Each row comes from the steps of one walk. Every step used is in the known rows, and no mark comes twice. Write the walk behind each row, first mark first.
In the rows, zero is written as 128.
Known rows:
gegef > sepuv > fepa > tefe > nofif: [123 120 110 120 134 112 124  66 123  87  81 149 123 133 140 136 128  98
 165 144 114 142 110 133 126 141 181  84 107  69 157 145 156 111 103 192
  61  95 145 132  70 127  91 145  95]
budeg > lapo > rovad > nabuv: [143 111 139 134 135 130 150 131 160 154 134 118 125 133  78 119 127 108
 148 150 149 195 117 119 123 123  95 122 142 153 148 137 120 159 111 142
 111 120 147 136 142  86 130 154 133]
lesoz > nofif > koraz: [127 116 130 105 127  85 131 196 125 121 126 132 173  99 115 116 133 192
 132 104 134 124 129 119 129 125 161 152 111 140 130 140 129 138 123 152
 109 131 119 104 120 124  70 112 140]
sepuv > nofif: [136 124 126 129 132 121 137 221 140 122 132 126 125 121 123 142 139 124
 135 124 132 136 131 129 132 138 134 124 117 128 132 133 133 126 125 143
 125 110 141 128 116 134 120 134 120]
lesoz > nofif: [128 126 122 127 129 112 135 180 135 123 131 141 165  85 126 106 133 135
 129 110 129 120 127 119 129 126 142 143 113 135 126 137 137 151 130 171
 114 122 122 127 113 135 118 150 124]
tategi > koraz: [138 118 138 124 127 121 106 131 139 124 126 127 133 138 127 181 115 131
 128 125 130 132 136 123 120 127 125 137 138 130 137 134 123 134 144 106
 115 127 116 148 126 150  72 125 135]
gafozar > fepa > sepuv > nofif: [139 112 148 139 122 133 102 216 116 145 122 150 116 121  58 132 116 112
 128 139 182 128 133 118 107 134 181 117  89 132 126 137 145 144 112  88
  62  98 158 134 130 133 142 136 125]
sepuv > fepa > tefe: [116 126 123 131 132 128 112 109 147  98 101 130 129 141 138 116 118 109
 122 139 131 127 125 130 138 131 163 135  88  63 151 132 141 119 113 131
  71  97 140 142 108 131 108 141 113]
nabuv > lapo > koraz > nofif: [151 118 121 147 134 116 135 186 152 126 121 129 181  95 137 201 174 129
 133 116 123  78 129 125 121 143 154 106 103 132 124 167 132 127 114 100
  99 131 139 131 137  35 150 156 168]
gegef > sepuv > fepa > tefe: [116 123  98 135 130 113 114  98 108 111  77 138 129 147 138 126 118 109
 158 160 111 117 119 131 121 133 180 149 105  65 146 133 149 123 108 199
  65  94 147 136  91 133 100 135 115]
lapo > lesoz > nofif: [118 131 127 142 133 111 119 174 137 122 125 132  97  91 134 118 140 126
 153 109 135 129 130 128 128 127 135 143 112 128 123 140 126 142 130 174
 112 124 130 116  97 138 140 162 117]
gegef > sepuv > fepa > tefe > nofif > koraz: [121 108 115  97 135  88 124  82 111  84  77 144 132 145 132 143 123 153
 163 140 117 145 114 133 125 142 199  89 104  72 161 148 151  99  98 169
  51  98 144 108  77 118  46 107 112]
lesoz > nofif > gafozar > fepa > tefe: [132  94 135 104 115 108  88 200 132 130  77 154 161  89 126 118 104 154
 136 143 145 189 136 110 107 120 183 137  85  76 147 129 160 151 122 156
  44 131 140 140 121 119 139 203 125]
budeg > lapo > koraz: [150 114 137 130 130 134 137 114 131 148 102 109 168 131  69 169 148 123
 120 126 145 117 117 112 127 137 139 102 114 162 157 141 113 127 103 129
 109 119 149 129 107 110 158 133 158]
fepa > tefe: [123  95 135 116 123 123 122 124 137 126  93 129 130 138 140 131 122 123
 122 128 129 129 131 119 134 123 157 134 125  64 145 129 147 131 121 132
 124 133 131 129 121 120 122 127 118]
gafozar > nofif > koraz: [134 117 119 109 126  92 131 154 119 116 127 122 138 131 115 152 131 182
 130 119 134 138 129 132 128 135 157 111 118 131 127 136 128 120 116 115
 107 134 133 107 226 116  77  98 146]
lesoz > nofif > sepuv: [127 112 130 114 127 130 133 189 136 136 125 148 178  95 103 101 141 147
 130  89 155 110 129 115 136 125 151 156 114 134 118 140 140 133 126 130
 112 132 128 154 104 130 112  86 132]
gafozar > fepa: [134 104 137 140 119 123 102 136 104 140 138 137 120 115 132 124 103 118
 129 139 129 133 124 130 119 131 151 110  97 133 133 129 125 142 123 118
  72 122 148 141 152 129 152 145 135]
tefe > nofif: [138 124 140 111 135 127 137  93 143 104 132 135 122 111 128 133 143 119
 128 115 131 151 122 134 132 135 129  61 126 133 141 135 135 116 123 121
 121 130 127 126 104 123 119 132 105]
nabuv > lapo > lesoz: [122 130 131 155 128 129 124 107 134 130 122 126  65 135 136 150 138 121
 156 125 117 146 130 135 122 131 123 132 103 120 115 146 107 125 128 123
 111 127 146 121 107  38 148 153 112]
budeg > lapo: [142 129 133 133 133 136 146 115 128 145 107 107 126 123  69 133 130 123
 120 124 138 164 117 119 129 131 122 125 126 163 151 134 113 128 123 127
 110 124 139 133 118 123 124 110 128]
sepuv > nofif > koraz > lapo > rovad: [146  99 128 132 125 112 148 238 117 123 139  97 133 114 132 149 207 195
 165 144 121 200 150 141 112 141 133 128 115 128 132 156 132 137 154 129
  91 113 141 119 143 202  89 134 133]
tategi > koraz > nofif > gafozar > fepa > sepuv: [147 127 137 119 122 131  68 207 135 141  96 155 128  95  58 221 127 144
 132 155 196 179 151 109  77 135 168 132 104 138 121 139 155 133 135  13
  37 136 132 152 156 149  80 173 160]
fepa > tefe > gegef > sepuv > nofif: [134  97 112 120 129 116 115 199 118  54  71 145 132 142 127 154 120 111
 166 143 105 141 120 125 126 136 193 163 122  74 163 140 157 133 113 227
 119 114 148 126 119 130 104 106 123]
tategi > koraz > lapo: [145 112 136 137 128 133 106 121 137 122 131 118 131 123 141 199 138 127
 134 115 122 160 156 131 120 134 126 133 149 127 128 140 117 140 174 106
 105 124 117 150 114 232  69 145 140]
rovad > lapo > koraz: [143 112 138 133 133 121 121 133 142 129 109 124 163 132 135 165 152 125
 132 130 127  87 134 115 128 138 136 106 127 119 125 137 116 125 140 125
 116 120 140 124 109 211 173 160 150]
tefe > nofif > gafozar > fepa: [148 126 145 101 120 131 100 119 126 117 112 148 110 105 122 146 123 143
 138 148 145 223 131 134 105 141 138  52  96 135 138 130 143 115 124 100
  51 136 145 139 121 114 148 190 115]
koraz > lapo > lesoz > nofif > gafozar: [126 148 121 132 131 128 109 184 146 123  97 132  99  78 136 152 168 163
 166 119 131 227 163 127 101 138 118 144 121 132 117 142 132 132 163 161
  86 135 131 128  80 211 136 224 119]
sepuv > nofif > gafozar > fepa > tefe: [139  95 139 107 113 121  89 235 133 135  78 144 119 121 124 152 110 145
 132 160 144 205 135 124 108 130 171 115  82  67 149 134 163 129 118 128
  50 120 158 141 124 120 146 189 124]
nofif > koraz > monav: [131 118 142 107 108 113 164 137 133 132 125 116 141 159 121 142 149 180
 122 113 139 111 118 126 125 123 134 119 117 135 134 129 116 113 126 113
 119  62 121 115 122 119  64 114 148]
fepa > gafozar > nofif: [135 129 113 127 129 117 121 143 137 120  35 132 124 111 117 143 139 126
 132 129 152 148 139 111 142 130 144 108 120 139 122 120 135 141 124 123
 121 130 141 125 208 122 125 139 126]
fepa > tefe > nofif > koraz > monav: [136  92 156  86 111 106 168 100 154 101  86 132 137 152 127 149 150 167
 122 101 142 132 114 124 136 124 167  58 117  71 160 139 137 100 113 111
 105  69 114 116  94 106  55 120 117]
fepa > tefe > gegef: [123 105 138 116 123 130 113 114 149  42  92 142 132 144 127 135 117 113
 128 124 121 146 125 123 135 124 169 155 110  74 167 126 145 135 128 141
 123 131 129 132 141 117 121 108 124]
tefe > gegef > sepuv > nofif > lesoz: [136 134 103 123 132 116 134 132 106  55 107 146 133 132 111 161 130  59
 186 141 107 148 121 131 112 146 153 154 117 139 148 140 151 110 125 200
 113 117 157  99 135 130 112 101 128]
nofif > sepuv > fepa > tefe: [116 113 127 116 125 143 114 115 149 107  98 137 136 153 116 114 127 118
 126 115 154 122 129 124 140 132 168 145  77  64 142 136 150 107 108  87
  68 105 143 172  97 125  97  80 121]
rovad > nabuv > lapo > lesoz > nofif > sepuv: [119 111 144 132 140 117 125 184 179 135 140 161 105 122 121 139  95 113
 167  81 148 128 129 121 144 128 138 154 118 128 102 155 114 147 113 133
 102 132 147 147  82  15 120 130 124]
tefe > gegef: [131 133 135 124 125 133 113 119 137  41 127 139 127 132 123 131 121 117
 130 122 116 144 125 131 130 130 136 152 113 136 147 126 132 133 130 134
 126 129 130 130 146 131 122 105 135]
tategi > koraz > lapo > nabuv: [137 109 145 134 126 134 105 125 136 124 122 131 134 136 142 219  78 124
 117 105 128 188 151 119 108 132 125 106 158 118 120 143 123 132 162  86
 107 127 121 153 107 224  81 158 169]
gegef > sepuv > fepa > gafozar > nofif > koraz: [131 141  85 118 136  87 112 134  92 105  14 139 129 135 113 147 131 165
 169 152 135 143 134 125 126 143 185 126  98 143 126 134 134 117 107 166
  51  99 159 108 192 126  48 108 137]
nabuv > lapo > rovad: [141 123 128 158 123 126 148 114 124 132 133 112 135 121 133 113 185 146
 150 157 114 171 125 127 107 128 107 128  96 126 125 149 124 143 132 129
 106 124 141 137 151  31 152 158 112]

Which walk is each row?
[141 120 132 114 118 124  97 242 121 139 114 138 117 111 118 153 115 147
 143 157 142 203 134 133 103 136 142 114  82 134 134 129 145 125 122 125
  54 119 158 140 135 127 146 185 133]  sepuv > nofif > gafozar > fepa
[135 140 146 117 115 148  82 136 115 145  87 152 118 128  54 137 111 147
 132 163 189 187 147 110  85 133 163 128  95 134 118 117 144 128 121  66
  60 135 147 137 133 118 149 176 135]  nofif > gafozar > fepa > sepuv
[130 112 134 134 131 109 123 225 128 121 127 107  66 129 133 184 164 171
 166 109 124 181 150 153 121 149 144 132 121 123 126 155 115 121 149 122
  96 113 146 103  98 213  93 128 136]  sepuv > nofif > koraz > lapo > lesoz
[136 100 136 102 112 120  76 189 142  46  76 166 162  95 121 119  98 145
 138 138 136 208 132 114 108 129 191 160  70  86 161 124 160 150 125 158
  37 134 145 139 146 119 138 184 130]  lesoz > nofif > gafozar > fepa > tefe > gegef
[131 137 141 132 131 139 127 211 140 133 112 139 123 131  54 141 138 122
 127 127 182 121 142 110 118 130 152 131 116 125 120 131 144 134 117  97
 122 104 144 125 104 136 114 123 120]  fepa > sepuv > nofif
[131 120 148 141 119 138  95 120 107 143 122 151 118 127  65 121 112 111
 124 141 174 122 134 119 106 126 172 116  93 127 123 123 134 141 118  74
  70 116 147 135 142 129 151 136 132]  gafozar > fepa > sepuv
[123 113 122 112 133 142 107 121 165  18 100 150 136 148 108 131 127 106
 126 104 144 137 128 133 143 138 186 141  57  76 158 136 160 116 105 100
  59 106 150 177 202 129  88  61 125]  gafozar > nofif > sepuv > fepa > tefe > gegef
[144 123 123 134 140 111 142 129 155 127 114 131 173  94 132 200 178  68
 143 119 137  81 138 121 119 148 144  97 130 120 119 165 135 101 142  86
 102 135 139  97 147 213 168 160 173]  rovad > lapo > koraz > nofif > lesoz
[110 143 122 139 134 131  97 168 154 111  34 150  98 102 103 113 151 129
 159 107 175 132 142 115 144 138 154 154  66 142 114 138 133 125 118 115
  49 100 152 155  71 142 114 115 117]  lapo > lesoz > nofif > sepuv > fepa > gafozar
[131 162 136 102 126 138 114 233 147 130  78 141 121 134  43 157 142 154
 132 146 187 185 152 104 101 137 139 133 113 126 115 132 151 121 122  85
 108 123 140 125  96 121 113 167 123]  fepa > sepuv > nofif > gafozar
[131 159 105 141 138 122 113 126 148  93  44 136 119 115 115 127 139 112
 133 141 152 145 136 123 142 140 148 105  79 137 126 125 129 130 113 122
  62  93 155 141 197 133 102 145 116]  sepuv > fepa > gafozar > nofif
[150 117 129 114 119 117  72 219 140 139 116 140 125  88 128 222 119 150
 140 153 146 187 139 133  93 139 144 120 109 141 132 148 148 130 139  58
  33 139 128 157 168 151  87 184 165]  tategi > koraz > nofif > gafozar > fepa
[134 134 126 119 126 115 153 148 142 124 131 128 132 116 115 147 140  66
 147 125 140 140 132 124 127 141 126 117 110 124 132 144 141 106 130 125
 113 115 145 106 124 129 128 129 127]  sepuv > nofif > lesoz
[133  98 143 104 129 125 131  93 150  99  92 142 124 122 136 136 130 116
 124 117 133 153 121 124 141 126 156  68 127  65 159 138 151 120 113 126
 116 131 127 124  96 112 118 133  98]  fepa > tefe > nofif
[121 128 135 147 144 106 123 179 147 127 111 133  88  94 141 121 148 120
 153 106 132 131 131 129 129 129 133 144 129 124 120 139 117 142 155 166
 106 122 130 113  94 232 148 175 114]  rovad > lapo > lesoz > nofif
[137 139 132 120 123 138  88 210 130 147  94 154 122  87  58 166 136 147
 132 153 191 174 143 114  83 137 172 120  98 134 114 137 160 128 118  35
  47 140 143 134 155 131 139 179 156]  koraz > nofif > gafozar > fepa > sepuv
[136 126 130 115 118 132  90 149 116 138 109 142 120 122 121 136 109 153
 138 160 139 199 134 125 101 132 137 119  96 131 122 121 136 126 127 105
  58 134 145 138 144 123 154 184 139]  nofif > gafozar > fepa
[136 121 143  80 126 125 116 110 160 100  61 143 122 123 127 154 132 147
 128 136 141 217 134 117 119 129 146  70 121  66 151 131 162 106 120 114
 104 146 124 127  91 102 119 180 102]  fepa > tefe > nofif > gafozar
[120 128 143 149 136 120 119 125 174 131 142 145  60 153 144 162  83  97
 167 117 123 153 127 133 135 129 117 132 134 116 111 142 102 143 120 136
 113 123 145 118 106   8 134 173 127]  rovad > nabuv > lapo > lesoz
[133 143 133 121 128 126 141 141 143 134 112 143 131 128  45 146 139  66
 136 125 186 133 142 106 113 137 153 124 108 122 118 139 148 111 125  80
 117 115 152 103 116 121 121 124 121]  fepa > sepuv > nofif > lesoz
[134 128 110 125 131 130 115 109  97  60 102 148 130 136 125 140 121 115
 164 143  97 131 115 133 115 136 154 166 131 139 139 130 138 133 126 204
 128 127 139 123 134 133 114 103 136]  tefe > gegef > sepuv
[130 137 111 124 128 118 148 125 140 129 132 133 141  86 123 165 153  68
 137 117 138 121 131 133 119 142 138 115 126 125 128 154 147 108 130  85
 116 145 129 102 166 130 123 127 149]  koraz > nofif > lesoz
[135 116 115 123 126 105 118 151 123 112  30 120 135 108 122 170 159 183
 141 114 138 190 163 125 137 142 162 111 130 139 117 131 122 133 148 104
  94 134 136 109 205 194  74 121 140]  fepa > gafozar > nofif > koraz > lapo
[132 117 110  95 126 121 100 218 121  54  39 148 129 146 121 169 122 141
 175 157 111 208 129 121 107 137 175 168 116  71 158 133 167 122 118 214
 106 128 148 126 104 126 104 147 122]  fepa > tefe > gegef > sepuv > nofif > gafozar
[127 140 108  92 133 123 112  84 129  86  46 150 117 136 130 148 129 130
 164 169 124 203 128 129 103 139 165  85 100  71 152 138 164  98 106 180
  44 110 145 135  63 119  90 183  94]  gegef > sepuv > fepa > tefe > nofif > gafozar
[132 121 127 140 122 125  84 188 125 137 105 136  88  75 144 147 147 154
 168 128 137 232 155 134  97 143 145 131  87 137 118 140 134 141 157 152
  28 126 148 135 104 214 163 235 129]  koraz > lapo > lesoz > nofif > gafozar > fepa
[117 132 126 128 128 134 103 101 157   9 100 144 126 150 129 125 106 101
 122 132 121 146 126 132 138 133 171 157  70  74 171 131 147 124 114 136
  70  98 144 151 125 131  94 115 126]  sepuv > fepa > tefe > gegef
[138 147 126 107 126 123 120 243 146 126  99 129 125 125 113 157 140 158
 142 145 137 196 137 122 115 137 117 127 113 127 127 130 144 119 126 134
 107 123 138 129 105 129 119 173 123]  sepuv > nofif > gafozar
[128 163 101 135 132 113 123  56 149  93  41 140 126 118 109 132 138  56
 142 138 160 158 139 116 135 148 144  97  76 136 127 129 141 109 117 101
  61 103 166 118 206 122 112 144 120]  sepuv > fepa > gafozar > nofif > lesoz
[131 129 130 143 135 119 140 163 138 144 105 118  94  88  73 126 140 119
 146 106 149 164 120 122 124 128 133 145 112 165 151 146 111 148 120 170
  94 119 141 116  91 133 132 146 116]  budeg > lapo > lesoz > nofif
[145 113 134 140 127 125 129 116 139 128 115 127 174 136 128 170 149 137
 130 127 119  98 126 116 128 135 144 106 100 127 123 151 117 127 113 128
 108 126 146 131 107  24 164 155 151]  nabuv > lapo > koraz
[139 143 104 100 134 124 109 224 112  62  76 147 124 137 112 168 130 148
 181 162 108 204 129 129 101 145 145 162 119 140 141 132 156 118 127 208
 110 125 152 126 113 135 108 149 133]  tefe > gegef > sepuv > nofif > gafozar
[125 146 113 133 137 145 111 194 161 110  42 146 134  95 107 148 164 126
 133 117 170 120 138 124 139 147 155 136  86 140 116 148 150 110 115  43
  58 114 142 166 118 143  91  82 149]  koraz > nofif > sepuv > fepa > gafozar
[124 129 131 153 135 114 132 160 142 123 124 135 103  95 134 128 140 128
 158 106 123 142 128 127 125 132 140 146  97 128 118 151 114 149 129 164
  95 123 139 122  94  45 140 167 108]  nabuv > lapo > lesoz > nofif
[126 127 128 152 132 124 124 171 137 122 125 129  96  77 145 137 166 129
 158  98 121 161 149 133 123 134 137 143 124 131 120 147 121 149 161 175
 100 121 130 124  87 223 135 180 117]  koraz > lapo > lesoz > nofif
[133 119 138 103 115  95 171 192 141 128 125 128 181 119 122 116 152 187
 126  94 141 101 116 120 124 122 146 137 109 143 134 140 118 131 127 159
 111  60 113 118 114 127  56 133 144]  lesoz > nofif > koraz > monav
[138 104 131 105 112 130  74 204 150  50  77 159 128  98 129 173 125 135
 135 145 134 204 135 131 103 136 186 141  80  81 161 140 175 131 124  94
  45 146 141 141 180 123 138 161 154]  koraz > nofif > gafozar > fepa > tefe > gegef
[129 126 140 132 139 116 132 131 168 126 145 150 128 147 137 143  73 107
 138 120 121 142 124 125 139 123 119 127 135 121 113 137 113 147 116 135
 122 128 138 130 117   4 116 157 132]  rovad > nabuv > lapo
[136 115 110 104 132  99 123 220  91  58 103 138 133 147 112 163 125 168
 175 136 105 145 119 140 116 142 177 168 116 139 150 142 139 116 121 195
 115 118 148 104 129 130  61  71 148]  tefe > gegef > sepuv > nofif > koraz
[132 136 120 128 134 141  87 193 166 109  46 140 136 104 104 198 149 126
 133 109 178 125 144 124 137 142 158 145  96 144 124 152 140 117 129  17
  46 109 132 181 121 163  36  79 150]  tategi > koraz > nofif > sepuv > fepa > gafozar
[126 121 145 134 137 123 127 134 135 129 109 140 121 145 140 149  72 110
 110 115 132 157 129 119 118 128 120 104 152 115 113 135 119 121 143 107
 127 123 134 124 112 212 150 155 158]  rovad > lapo > nabuv
[137  81 148 107 112 113 122  22 128 114 104 155 127 112 130 137 108  48
 135 125 141 163 120 126 123 136 178  46  92  65 163 143 158 106 113 103
  53 137 150 110 136 104 149 147 107]  gafozar > fepa > tefe > nofif > lesoz
[118 120 135 112 129 149 100 110 163  25  96 150 138 156 106 121 122 109
 127 104 141 132 127 131 143 135 175 166  66  75 159 139 150 111 111  94
  68 107 147 174 114 128  93  58 128]  nofif > sepuv > fepa > tefe > gegef
[119 125 137 142 136  97 125 179 183 128 145 154  99 110 140 137  89 103
 167  98 127 142 126 125 136 126 130 148 121 122 114 150 113 162 117 177
 105 122 141 120  90  13 127 194 121]  rovad > nabuv > lapo > lesoz > nofif
[128 132 133 147 132 139 133 106 131 149 100 108  58 128  77 147 136 113
 143 124 145 174 120 127 123 136 117 125 120 160 152 139 105 126 122 123
 109 122 147 119 102 123 140 127 122]  budeg > lapo > lesoz
[126 108 141 118 122 112 122 142 117 123 117 127 143 148 132 175  90 178
 116 102 123 193 149 123 111 134 143 109 144 125 118 147 119 115 144  88
 113 134 123 112 119 195  89 128 178]  nofif > koraz > lapo > nabuv
[136  74 122 127 119 119  83 109  85  71  78 156 123 138 134 133  90 100
 163 157 100 138 116 128 110 133 210 156 100  78 167 129 152 146 112 200
  66 124 154 132 153 127 138 122 135]  gafozar > fepa > tefe > gegef > sepuv
